What can hang from each mark
W: K P Z
Y: G M P
P: Q Y
M: Y
Q: P
E: Y
K: W Y
Z: W

Each row was made from one small tree. The marks that hang from a mark follow it in brackets, in alphabetical order. Every link used is in the known rows. Write each row's tree.
Known rows
W(K P(Q Y(G M)) Z): [-19  28  20  33  15   7 -73 -15   2  12   3 -29  -3 -35   8  -9  27 -14
 -44]
E(Y(M P)): [-39  14 -35  -4   2  10 -27   2 -13   9 -12 -17 -20 -28  22  -9  -3 -28
 -41]
Q(P(Y(M))): [-23   7 -26  -4  10   5 -27 -30 -18  20  -9  -6 -37 -34  18 -29  -3 -16
 -44]
Z(W(P(Y(G)))): [-20  19  11  24  12   4 -31 -34 -15  36   4  -3  -2 -24  34  -1  20 -23
 -42]
W(K P(Y(G M)) Z): [-21  22  25  17   9   5 -51 -13   3  19  -5 -28 -20 -33   7 -10  20 -17
 -38]
K(W(P(Q Y(G M)) Z)): [-29  29  17  31  11   3 -83 -32  11   7   4 -21 -28 -40  17 -10  24 -18
 -26]
K(W(P(Q) Z) Y(G)): [-45  15  34  35  18  10 -65  -8   4  18   7  -2  13 -38  29  -6  53 -36
 -34]
W(P(Q Y) Z): [-26   2  -7   2   8   3 -52  -5   1  13 -20 -17 -15 -31  20   0  46 -18
 -39]
P(Q Y): [-19  17 -21  11  14   1 -42 -26 -28  22 -17  -6 -10 -25  25 -10   8 -15
 -42]
Z(W(K(Y(G P)))): [-38  10  40  47  18  17 -21  -7 -30  41   6  18  45 -28  34  -7   3 -41
 -66]
W(P(Y(M)) Z): [-25   3  -4  -6   1   2 -40 -13   7   8 -13 -30 -48 -36  11 -10  30 -19
 -28]
P(Y): [-21  11 -16  -5   8  -1 -20 -23 -27  29 -25  -4 -28 -22  24 -11   2 -19
 -37]
K(W(P)): [-37   9   2  -4   0   2 -20 -13  -2  24 -22 -12 -13 -24  34  -2  20 -21
 -15]
P(Y(G M)): [-18  38  -2  23   9   2 -47 -46 -23  25   7 -13 -43 -29  16 -24  -9 -19
 -35]
Y(G M): [-24  44   5  22   2   4 -43 -35 -20  18  16 -18 -38 -30  18 -29   2 -24
 -24]
M(Y(P)): [-39  16  -1   6  -4   2 -15  -3 -28  33 -17  14 -22 -23  33  -9   8 -38
 -42]
Q(P(Y)): [-25  -3 -25 -12  12   4 -16 -20 -24  31 -23   7 -22 -27  26 -21   7 -18
 -50]
Z(W): [-23  12  -2   2   4   0 -12 -15 -24  20  -4  -9   1 -26  34 -11  17 -27
 -26]

Write each row's tree
[-26  15  -7   9  14   6 -33 -33 -26  38  -6  14 -23 -27  26 -27   5 -21
 -54]
Q(P(Y(G)))
[-30  -6  21  19  20  11  -3   7 -15  33  -4  -7  52 -24  36   7  33 -30
 -46]
Z(W(K(Y) P))
[-42  24  31  43  16  11 -75 -17  11   6  22 -16  -3 -44  21 -14  44 -34
 -28]
K(W(P(Q) Z) Y(G M))
[-28   5  12   4   6   6 -43  15   1  11 -19 -27  19 -28  19   0  49 -17
 -34]
W(K P(Q) Z)
[-31   2   1   3  10   0 -56 -10   7  12 -28 -14 -13 -33  25   3  36 -18
 -28]
K(W(P(Q Y) Z))
[-32   7   0   1   2   5 -48   5   4   6 -10 -23  -9 -32  22  -4  57 -23
 -28]
W(P(Q) Z)
[-16  26 -24  19  13   3 -53 -35 -22  11  -2 -20 -25 -32  17 -17  -1 -12
 -37]
P(Q Y(M))
[-33  25  33  71  23  20 -54 -17 -26  23  28   3  48 -37  27 -14   0 -36
 -66]
Z(W(K(Y(G M P(Q)))))
[-35  17  39  29  14  12 -43   3   3  19  12 -22   5 -37  12 -14  39 -34
 -41]
W(K(Y(G M)) P Z)
[-36  -3  17  43  22  17 -28   4 -29  27  -4  11  64 -30  34   0  11 -36
 -68]
Z(W(K(Y(P(Q)))))
[-41   2  20  34  14  16 -53  11  -9   7  -4 -11  17 -42  10 -14  19 -35
 -58]
W(K(Y(M P(Q))) Z)
[-45 -13  26   9   9  13 -19  22 -14  24 -27   5  14 -32  17  -8  22 -41
 -59]
W(K(Y(P)) Z)
[-30  -2  17 -12   1   3 -20  18   3  17 -28 -25   1 -26  17  -1  43 -21
 -29]
W(K P Z)
[-21  10  10  21  14   8 -28   0 -13  19  -4 -19  52 -24  35   7  32 -15
 -38]
Z(W(K P(Q)))
